Each row comes from the steps of one path. Every step used is in the known rows, and no mark comes twice. Write the path behind each row, first mark first.
Known rows
levim > lokeg: [-15  10  20 -10   3 -41  26   3   0   0  27  31   2   7   2 -50  18 -12
  17  22  35   2   5  31  19  35  40   8  -1  44  14 -27   5 -95  12  11
 -31 -26 -53 -35  33]
lokeg > mimuz: [  8  -8 -24 -23  -3 -48  -5   2 -30 -20  46  14 -34   9 -60  14 -24  -9
  20  23 -30  34  21 -36  -5   3  15  10  41  55  40  -4  -4  -4 -35  -5
 -11  -1  28   4 -29]
zuvo > kofibi: [-27  24 -10 -57   8  18 -10   3  -2 -53   8  62 -45 -16 -39 -21  -4 -27
  23 -56 -20  17  -9  -4  12  51 -14   2   9  18  48   5 -25 -13 -19  -1
  21 -41 -71  16  28]
levim > sevam > mimuz: [  0 -27  24  -7  15 -52   1   2 -12   8   1  88 -17 -30 -71 -36 -32 -59
   9 -12  20  11   3  12 -25  53  25 -51  17  30  49 -39  28  24  17  16
  -4   8  15 -21 -32]
zuvo > fozor > nuvu > nofup > kubi > mimuz > popug: [-65   2   3  19  43 -22 -13 -10  46 -13 -27  11  24  36 -38 -49 -58 -19
  31 -10  14  28 -21  -8   0  -4  67 -29 -38  67 -14  52  -1  18 -38 -25
  10 -37 -28  -8 -14]
zupuno > nuvu > fozor > zuvo > kofibi: [ -9  -1  19 -37  29 -56  19  31   8   3  63  -8  30 -25  16   6  -9 -43
  -9 -56 -17  -7  43  16  14  22   6  15 -29   8  23  -9 -29  13  19 -39
 -17  10 -16  49   1]
fozor > zuvo: [-10   4  44   0  33 -25   3  29 -12 -22  73  38   2  -6 -34   6  32  -3
  14 -28 -24 -17  52  -9  26  11   9 -30  24  -3  70  24 -24  22   5  -4
 -11  -2 -11   5   2]
kubi > mimuz > nuvu: [ -7 -18 -11  -1  -8  14  20   2  12 -47  27  34   2 -30 -38   5 -33 -34
  38  -9 -16  58  -7 -35 -42  -4  11  38 -18  24 -11 -30   6   9 -48 -15
  -8  -4 -51  58 -17]
zuvo > fozor > kubi > mimuz > nuvu > zupuno: [-75 -25   1  12  82  -1  -6 -28  23  -7  -8  68 -41  36 -28  15 -17  -5
  24  -9 -32  47 -22   4 -21   7  51 -20 -47  28  -3  17  10  14 -71  -7
  15 -38 -20  39 -16]
dito > popug > mimuz > nuvu > fozor: [-42  28   7   8  -6  27   3 -43  -3 -15  35  21  -1 -93 -30 -32 -39 -30
  46  12   7  17 -14 -28   3   7  33  34 -21  -9  23 -32  21 -15 -36 -21
 -14  31 -81  41  -6]
zupuno > nuvu > nofup > kubi > mimuz > sevam: [  2   7  25 -31  26 -59  76  53  51   9  -8 -34  37 -30 -11   4 -21 -54
   8  16  -5  35  31  27   8  -6  11  49 -44  50 -20 -44 -17  30  26 -64
 -35  17   3  62 -40]
pubaze > zuvo: [-10  12  25 -39   2 -49  -4  45  25 -42  37  23  -1 -25 -30  -2 -12  -3
  60  -4 -11   5  38 -17  28  44  -8  21  27  28  11  30  14  39 -15   7
 -17 -19 -10 -22  21]
lokeg > levim: [  8  39  24  -2  29 -57   3 -14   4 -46  -1   3   3  25 -24  -4   9 -39
  22   1 -18   4  -1  20  13  53  41  35 -16  11  32   1  60 -13  11   0
  -6  16 -11  40   0]
levim > sevam > mimuz > nuvu > fozor > kubi: [ -8 -44  10  -6  22 -26  -9 -13   3  37  12  76  -9 -51 -52 -24 -38 -58
   6 -27  -1   2  -7   7 -64  45  26 -54 -11  12  32 -49  48  27   4   7
 -12  24  15   4 -37]
lokeg > levim > sevam > mimuz > popug > dito: [  9   7  33  -6  37 -40  14 -22  -3  -9 -32  40  10  35 -69 -22 -11 -72
  13  -3  -2  -3 -10  20  13  74  44   6  12  27  28 -16  98  23  30  16
   7  16  31  11  -6]
sevam > mimuz: [ 10  -6  -5   0  18 -17 -28 -37 -14 -36  23  46  -8 -50 -50 -29 -25 -37
  13  -2  32  -7  17 -34 -25  15  31  21  22  56  56 -15 -26   3 -22 -24
 -29   1  -2 -19   6]
zuvo > fozor > nuvu > nofup > kubi > mimuz > sevam: [-60  -6  27  26  42 -31  -6   0  32  -6 -25  19  27  30 -47 -27 -64 -18
  32  -8   8  52 -21   9  -5  -2  47 -36 -45  65 -27  37 -10  26 -37 -11
  11 -14 -37   7 -22]
kubi > fozor > zuvo: [-21 -69  52  16  34 -55 -16  26 -45 -28  60  26 -14   5  -6   7  -1 -24
  21 -43  28 -23  21  10  11  15  -9 -43 -14  13  37  30  26  13 -21  26
  14 -24 -41  19  19]
fozor > kubi > mimuz > lokeg: [-35 -11 -43 -53  38  29   2 -18  12   9 -41  47 -44  28  12  55   2  -4
   6  15 -53  14   0 -22 -46  -3  50  12 -18  25  24   6  64  -8 -58   1
  -4 -35   2  22 -19]
zupuno > nuvu > nofup: [  3  16  22 -29  39 -81  57  46  54  -8  19 -35  43 -23   7  -7  -8 -21
  -6   9   5  13  38  14  17  14  26  47 -43  31  -5 -32 -38  35  38 -68
 -36  10 -13  39 -29]
zuvo > fozor > nuvu > zupuno: [-65  13  33  41  50 -56 -36  -6  38  -9   6  51  26  27 -41 -30 -38  25
  35 -28  16  34 -12  13   6  22  56 -19 -50  37 -17  31 -29  21 -29 -19
  14 -25 -54 -10  -9]
popug > mimuz > sevam: [-19 -14  31 -30 -17 -35  38  27 -25   3   6  57  -9 -43 -54 -13 -28 -28
  39  18  26  69  18 -27 -13  22  -9  43   0  10  16   4   2  21 -38   9
   7  59 -32  -8 -45]
pubaze > zuvo > fozor > nuvu: [-44  11  30 -13  25 -45 -37  24  33 -37  22  32  19   6 -36 -18 -40  10
  67 -24 -10  18  11  -5  25  35  16  -5   2  49 -20  65  -3  51 -38  14
   1 -25 -27 -31  27]
pubaze > zuvo > kofibi: [-18  22   9 -69   4  -8 -17  40  19 -60  18  46 -31 -24 -48 -10 -17 -11
  66 -36 -34  13  16 -16  33  54 -32  18  35  29  21  39   5  42 -26  20
   5 -46 -36 -13  45]
lokeg > levim > sevam > mimuz > nuvu > zupuno: [ 19  17  42  20  41 -60  -1 -11  10  -8 -18  47   0  -1 -78 -23 -13 -50
  30   0 -20  16 -18  33 -22  59  39  15 -22   3  21 -42  85  34  27   8
  -5  26  16  37 -26]
kubi > fozor > nuvu > zupuno: [-33 -42  44  28   8 -82 -39  12  12 -12  16  24  18 -12 -12  -8 -44  15
  46 -39  59  -6  -4  11 -14  18  12   0 -61  30  -6  12  42   8 -16   1
  15 -19 -79  -4  -1]
nofup > kubi > mimuz > nuvu: [-10   5 -16  -6 -11  18  17   8  16 -15   6   9 -14 -48 -22 -12 -28 -68
  38  -3 -24  31   8   0 -36 -13  10  33 -31  50 -10 -54  15 -46 -34 -30
 -28 -16 -12  65 -19]
mimuz > kubi > fozor > nuvu: [-34 -24  -6   2  14 -12 -39  31  25   6  -9  57  11 -10   6  12 -14 -17
  43 -59  19 -13  10   7 -21  16  47 -12 -31  36  10  14  61  11 -19 -19
   5 -21 -27 -52  13]
sevam > mimuz > kubi > fozor: [ -1 -39 -19   5  31   4 -46 -15 -15 -17  -3  69 -17 -42 -35 -12 -25 -48
  24 -26  36 -17  12 -23 -36   7  41   9  10  61  47  -8  28  22 -35 -22
 -18 -19  16 -48  19]
fozor > nuvu > nofup: [-18  29  13  -3   3 -56 -13   9  74 -12   1 -22  61 -19 -23 -26 -49  27
  29  -4  16  -4  13 -26 -14   7  48   7 -37  43  11  21  -1  23  19 -38
 -22   8 -60 -26 -31]
zuvo > fozor: [-58 -11  20  20  54 -43  -9  -5  -6 -30  22  48  -6  32 -22 -28 -15 -22
  10 -21  13  36  -9  15  14  36  42 -39 -22  33   1  26 -33  -5 -41  -4
  16 -30 -29  10   7]
popug > mimuz: [-18  -5  -2 -34  -7 -47  12   8 -15 -29  19  37 -26 -29 -24 -37 -31 -18
  26  22  22  50  29 -47 -14  21  18  61 -11  18  31   4  -1  -8 -37   3
 -10  18 -33  -9 -39]
popug > dito: [-17 -15  35 -22  19 -13  32   0  -4 -14  35  15  45  38 -17  23  -5  -9
 -12 -13  20  12  45 -21  50  68  -2  28  13  44 -31 -43  -7 -10   7  -7
   1 -23 -36   4  15]
nuvu > fozor: [-17 -28   2 -14  -3 -79  -5   2   4  -2  48  -9  16 -15  13 -13 -42 -40
  -5 -22  27  -4  27 -25 -11  42  30 -18 -25   6  32   2  38 -29  -9 -10
 -18  -8 -16   9 -18]
dito > popug > mimuz: [-44  43  11  -4   0  14  11 -41 -12 -33  15  37 -24 -67 -39 -27 -27 -28
  45  27  12  18  -5 -22  35  11  38  31   4   9  50 -15  13 -20 -30  -9
  -8  18 -75  20  -8]

Write each row's path
[ 13 -35 -12   5  17 -17  -5  24 -13   0  57 -28 -15 -19 -59   5 -33 -12
  29  18 -49  25  14 -30 -38 -32  -6   5   1  44  -1 -21   9  33 -34 -22
 -22  -2  31  45 -31] -> lokeg > mimuz > nuvu > nofup > kubi > fozor > zuvo
[-24 -14 -16 -50  25 -47  35   2  37  24  19  -8  20 -21  33  23 -16 -53
  -5 -29  -5 -10  28   2  -8  11  43  33 -39  24  15  -4  24  -4  -3 -53
 -21  15   5  45 -22] -> zupuno > nuvu > fozor > kubi > mimuz > popug
[-10  -7  -6 -28  -3 -13  34  -6 -18  20  23  18  -4  45 -37 -37   9 -12
  18  40  16   5   7  -5  35  21  37  22  51  75   2 -14  28 -75  -8   8
 -18 -33   3 -53  32] -> levim > lokeg > mimuz > popug > dito
[  0  -4  -6 -19  -2 -44  17  -3 -27   6  38  21 -25  26 -30 -33   1  -7
  20  46   4  22   5  11  12  12  34  14  29  70  18 -24  11 -86 -10  19
 -32 -24 -10 -34  18] -> levim > lokeg > mimuz
[ 17  12  33   0  36 -63   0 -21  -9 -20 -23  43 -10  14 -64 -22 -15 -69
  17   0 -14   7 -14  31  -9  67  46  -2  -2  20  43 -20  87  13  27  23
  -2  26  21  24 -21] -> lokeg > levim > sevam > mimuz
[ -9 -44  16   2  26 -46 -17  17  14  26 -34  80  -3 -21 -63 -32 -51 -52
  22 -21  22   2  -2   9 -39  35  43 -59  -5  44  36 -21  69  56  16  10
  -3  -4  19 -52 -35] -> levim > sevam > mimuz > kubi > fozor > nuvu > nofup
[ -4  -8  27 -22  28 -77  25  34  12  12  71 -18  46 -27  24  10  -7 -38
 -12 -40  -5  -9  53  15  13  18  18  16 -35   9  16 -13 -24  12  24 -46
 -30  23  -5  45 -11] -> zupuno > nuvu > fozor > zuvo
[-11 -16   4  12  -8 -16  -9   9  26   8  75  -4  47 -68   6 -19 -25 -23
  18 -43   3   5   3 -19 -59  28   8   6 -52 -18 -25 -40   3  -3 -16 -40
 -22  23 -46  47  -6] -> mimuz > nuvu > fozor
[ -6 -26  -6  -9  17 -22   2  18 -35  20  31  39 -32  36 -25 -15  11 -11
  28  24  -6   8  14  18  12  -2  38  -5  30  66  25  -7  44 -59 -16  25
 -25 -38   9 -54  30] -> levim > lokeg > mimuz > kubi > fozor > zuvo
[-24  21   1 -14  -2 -15   5   2  77   2 -29 -31  64   0 -33 -26 -59  -3
  32   2  14  -4  17 -35   1  -5  45  26 -26  71 -13  12  29  14   9 -43
 -20 -12 -34 -18 -26] -> fozor > nuvu > nofup > kubi > mimuz > popug > dito
[ -3   1 -11 -21  24 -30  38  40  42  -9 -50 -44   1  11 -18 -24 -43 -32
   6  58 -10  32  20 -25 -15 -14  37  24 -34  51  -4 -20  42  15  -3 -34
 -36 -58  15  25 -42] -> nuvu > nofup > kubi > mimuz > lokeg
[ -6 -26  -9  18  32  -9 -59 -13  11  -4 -13  73  -2 -46 -47 -11 -35 -21
  39 -25  38 -15  11 -24 -37  -1  48  23  -6  59  37  -8  31  37 -29 -32
 -19 -20   5 -58  11] -> sevam > mimuz > kubi > fozor > nuvu > zupuno
[-51 -16  10 -35  52 -23 -15  13  22 -37   5  47 -37  26 -30  16 -27  -9
  59  -3 -37  27  11 -10  20  27  17  -8  11  47   2  64  30  44 -63  26
   1 -43   2  -7  19] -> pubaze > zuvo > fozor > kubi > mimuz
[-34 -22 -29 -35  44  24  19 -24  46  -4  -8  28 -40 -14  -8  44 -10 -11
  21   9 -51  14  -1 -29 -50 -12  38  13 -33  23  30  -7  50   5 -46 -19
 -16  -5 -18  47 -36] -> fozor > kubi > mimuz > nuvu > nofup
[ -9 -36 -16   0 -14  -1  15  -2   9 -34  33  16  10 -25 -24   2 -53 -45
  29 -15  -8  56  -5 -44 -50  -1  17  27 -31  21 -11 -23  31   2 -50 -13
 -10  -7 -42  59 -24] -> kubi > mimuz > nuvu > fozor
[  3 -28  -4  -1   5 -29  16   7 -14  21  32 -14 -14   1 -21 -45 -16 -18
  27  46   3  18  -8  21 -19  -9  19  17 -10  70 -23 -46  30 -74 -14   6
 -40 -28 -11  -2  16] -> levim > lokeg > mimuz > nuvu > nofup > kubi > fozor
[ -7   9   9 -16  28 -58  36  35  54  -8 -16 -44   1 -15 -18 -35 -26 -33
   8  42   4   5  32 -11   2   3  29   6 -31  44  23 -22  20  -2  21 -44
 -42 -30   8  16 -41] -> nuvu > nofup > kubi
[  0 -30 -39 -16   3 -14 -18 -11 -10  16  64  -4 -18 -24 -37  24 -36  -9
  19   1 -53  22   7 -41 -58  -8  12   8   1  28   8 -22  21   2 -50 -22
 -22  20  28  38 -33] -> lokeg > mimuz > nuvu > fozor > kubi
[-30 -48  29  15  -1 -63 -42   1  -7 -22  26  15  22 -13   7 -10 -46  -8
  36 -51  58 -16  -8  10 -19  20  12 -17 -49  40  -2  22  34 -10 -23   9
  17  -7 -81  -1  11] -> kubi > fozor > nuvu
[  8  32   5 -16  22 -25  -5  38 -15  23 -61  22  31  55  -3  -9   5  -9
  -5  12 -35  24 -19  30 -33  56  50  14 -25 -14 -37 -21  85  27   7  11
   9 -33  23  13   2] -> mimuz > lokeg > levim > sevam
[-37 -15 -21 -26  43  21  12 -25  44   3  -6  54 -46 -18 -19  51   0   0
  32   2 -51  17   1 -21 -48  -6  34  25 -35  13  28 -17  48   2 -49 -19
 -11  -8 -22  50 -34] -> fozor > kubi > mimuz > nuvu > zupuno
[-21 -24  12 -25  19 -35 -17  12 -15 -12  62  11  -5  -4 -12  -7 -24 -36
  -1 -56 -15 -14  34 -27   6  31   4 -45  -1  -7  66  33  23  -1  -8   8
  -3 -23 -21  15   5] -> nuvu > fozor > zuvo > kofibi
[-83 -36  -7 -14  76  17   8 -41   9  -8 -19  61 -30  73 -22  16 -13 -27
   6 -13 -16  26 -13 -10  14  21  56 -30  -9  51   2  43  23   1 -69   3
  28 -46  -5  14   2] -> zuvo > fozor > kubi > mimuz > popug > dito
[ 16   5 -23  -9  19  13 -41 -14 -27  -5 -17  41  19 -23 -26 -27 -20 -11
  -3  12  18   2   3 -33 -49   9  41  34  11  40   8 -21  -9  25 -35 -27
 -22 -31  18 -30  22] -> sevam > mimuz > lokeg
[-24  30  -7 -11  -7 -24  -1   6  81  -2 -28 -27  49 -19 -31 -37 -57  -6
  41   2  12  -6  10 -32 -16 -15  54  17 -32  63   9  24  27  11   6 -49
 -24  -5 -33 -19 -35] -> fozor > nuvu > nofup > kubi > mimuz > popug
[-34 -22  -9 -12   7 -39 -19  32  10   3 -18  63 -22 -25 -21 -19 -42  -3
  52  -2  24  43  24 -37 -28   5  36  63 -39  23  13  12  55  27 -44  -4
  -1  -2 -26 -50 -36] -> popug > mimuz > kubi > fozor > nuvu > zupuno
[-30 -31 -16 -22   9 -33 -11  31  11  -5 -24  38 -17 -17 -11 -26 -51 -15
  41   6  27  38  23 -45 -30   0  40  51 -37  33  16  24  56  31 -40  -3
  -5   1 -23 -51 -36] -> popug > mimuz > kubi > fozor > nuvu > nofup
[ -4   9   7  12  15  -1  20  31  61   1  30 -30  34 -71 -16 -35 -16 -17
  25   1 -14  10   6  -7 -51   1   8  27 -57   9 -32 -59 -11  14   5 -63
 -39   3 -28  52 -22] -> mimuz > nuvu > nofup > kubi
[  9  -3  18  -1  44 -46 -11 -35   3   6 -17  33  -9  -1 -45  -9 -21 -69
  13 -11 -32  -4 -22  27 -42  58  48  -8 -26   5  34 -24 111  13  17  18
  -9  33  27  41 -24] -> lokeg > levim > sevam > mimuz > nuvu > fozor > kubi
[-15 -11 -16 -49  28 -46  21  13  22  31   9 -13  28  -6  51  34 -20 -35
 -17 -19 -20   8  25   8 -26  11  40  40 -56  20 -13 -22  23   2  -8 -44
 -25   2   6  52 -19] -> zupuno > nuvu > fozor > kubi > mimuz > lokeg
[  6  19  40  -4  30 -78  17   3   2 -16 -17  34  -6  30 -47 -13  -2 -60
  20  -4 -25  14 -11  45   5  75  41 -11 -14   2  32 -18  94   4  35  28
   6  22   7  34 -26] -> lokeg > levim > sevam
[  3 -28 -20   4  24  16 -41 -51   5   1  44  29   9 -84 -26 -19 -37 -36
  11 -23  10 -19   1 -40 -77   4  28  17 -17  28  27 -34   0   8 -37 -40
 -38  21  -3  15   3] -> sevam > mimuz > nuvu > fozor > kubi
[  5   7 -22 -19   8   2  12  10 -18 -36 -52  19   2  57 -19  15 -26 -26
  16  28 -31  63 -15 -23 -28   9  46  55 -14  28 -21   0  72  16 -46  12
   5 -48  -4  37  -5] -> kubi > mimuz > lokeg > levim
[-46  35  35  -3  -8  19  29 -29 -17 -12   7  52 -13 -77 -61 -13 -24 -35
  56  24  14  33 -12  -7  35  12  20  19  11   3  39 -17  17  -2 -32  -4
   5  49 -76  23 -11] -> dito > popug > mimuz > sevam
[-27 -16  11   3  -7 -34 -29   7   2   4   4  -4   0 -37  10 -21 -38 -51
  37 -31  28 -21   8  33 -20   4  10  -6 -51  61  -2 -18  34 -59 -15 -13
 -12 -17 -32  24   1] -> nofup > kubi > fozor > nuvu
[ 15 -34   9  27  39  10 -27 -17   2 -15  34   6  12 -78 -48 -39 -36 -38
  21  -5  16 -15   9 -28 -58 -20  10  17 -18  46  17 -33 -12  41 -20 -41
 -39   0   2  20   4] -> sevam > mimuz > nuvu > nofup > kubi > fozor > zuvo
[-27 -53  32  13  11 -77 -28  11  15 -23  10 -14  27  -6   2 -18 -58  -2
  30 -26  59 -13  -6  -1 -18  12  18 -18 -58  44  -4  28  44  14 -11   2
   8 -16 -73  -6  -3] -> kubi > fozor > nuvu > nofup
[-56  33  11  14   8  16 -15 -24  14  -7 -13  57 -17 -66 -41 -14 -35  -7
  67  10  17  13  -9 -15  25  -2  53  37 -20  13  35 -10  54   7 -32 -18
  -2   6 -76 -11  -8] -> dito > popug > mimuz > kubi > fozor > nuvu > zupuno
[  5 -19  12 -12  15 -32  -8  17 -21  30 -27  83   0 -10 -55 -35 -29 -41
  -3  -3   7  17  -5  11 -45  49  32 -40  11  21  16 -41  39  39   8  15
  -1 -14  29 -27 -22] -> levim > sevam > mimuz > lokeg
[-10 -11   4  15   1  -4  24  13  32 -36  17  43  -2 -26 -56   8 -31 -11
  49   4 -14  70  -3 -33 -36  -5  12  58 -32  15 -16 -39  13  29 -42 -24
  -7 -17 -49  56 -30] -> kubi > mimuz > nuvu > zupuno
[  1  -3 -47 -25   6 -16 -13  23 -10   0  19  41 -37  10 -55  30 -11 -15
  29   8 -48  30  29 -35 -12  -4  36  11  44  57  40  -3  26  14 -37 -19
 -14 -10  55 -31 -25] -> lokeg > mimuz > kubi
[ -5  -3  -4 -17  23 -45  45  29  49 -24 -32 -41 -11  -2 -29 -25 -45 -47
  15  52  -3  29  25 -25  -2 -11  32  17 -28  57  20 -17  34   4   2 -31
 -38 -43   8  28 -49] -> nuvu > nofup > kubi > mimuz
[-75 -31 -10  -6  77  -5  -8 -38   3 -21 -12  64 -51  54 -15  15 -19 -25
  11 -10 -25  38 -18   2  -7  12  58 -37 -27  45  19  39  12  -7 -72  10
  18 -38 -17  27 -11] -> zuvo > fozor > kubi > mimuz
[-52  26   2   2  11  18  -7 -25  15 -15 -18  30  -9 -61 -32 -23 -45 -21
  56  17  17   9 -10 -23  23  -7  56  24 -19  22  37   0  55  10 -27 -15
  -7   8 -71 -13  -8] -> dito > popug > mimuz > kubi > fozor > nuvu > nofup
[-49  47  -4  -6   6  34   5 -28   4 -18  -2  57 -27 -66 -36 -17 -17 -30
  51  17  -1  16  -1 -22  30   6  54  31   5  10  50 -16  34 -10 -31 -18
 -11  12 -56  -5  -4] -> dito > popug > mimuz > kubi
[ -3 -40 -37 -17  10 -28 -24  24 -29  -2  19  38 -45  17 -44  31 -23 -22
  33   0 -28  24  17 -24 -16  -6  24  -3  28  59  30   4  48  16 -48  -3
  -2 -21  46 -25 -15] -> lokeg > mimuz > kubi > fozor
[-11 -16 -16 -10   0 -28 -10   6 -15  24  16  33 -14  25 -19 -23 -11  -4
  36  21   7  11  -2  18  -4   1  47   7  14  80   5 -10  47 -72 -17  18
 -25 -28 -11 -63  25] -> levim > lokeg > mimuz > kubi > fozor > nuvu
[-64   8  18  28  40 -36 -39 -18  18 -20  16  42  29  25 -24 -34 -40   3
  24 -40  15  25 -19  11  -1  25  55 -36 -38  47 -12  42 -36  -1 -37 -11
  16 -12 -57 -10   3] -> zuvo > fozor > nuvu
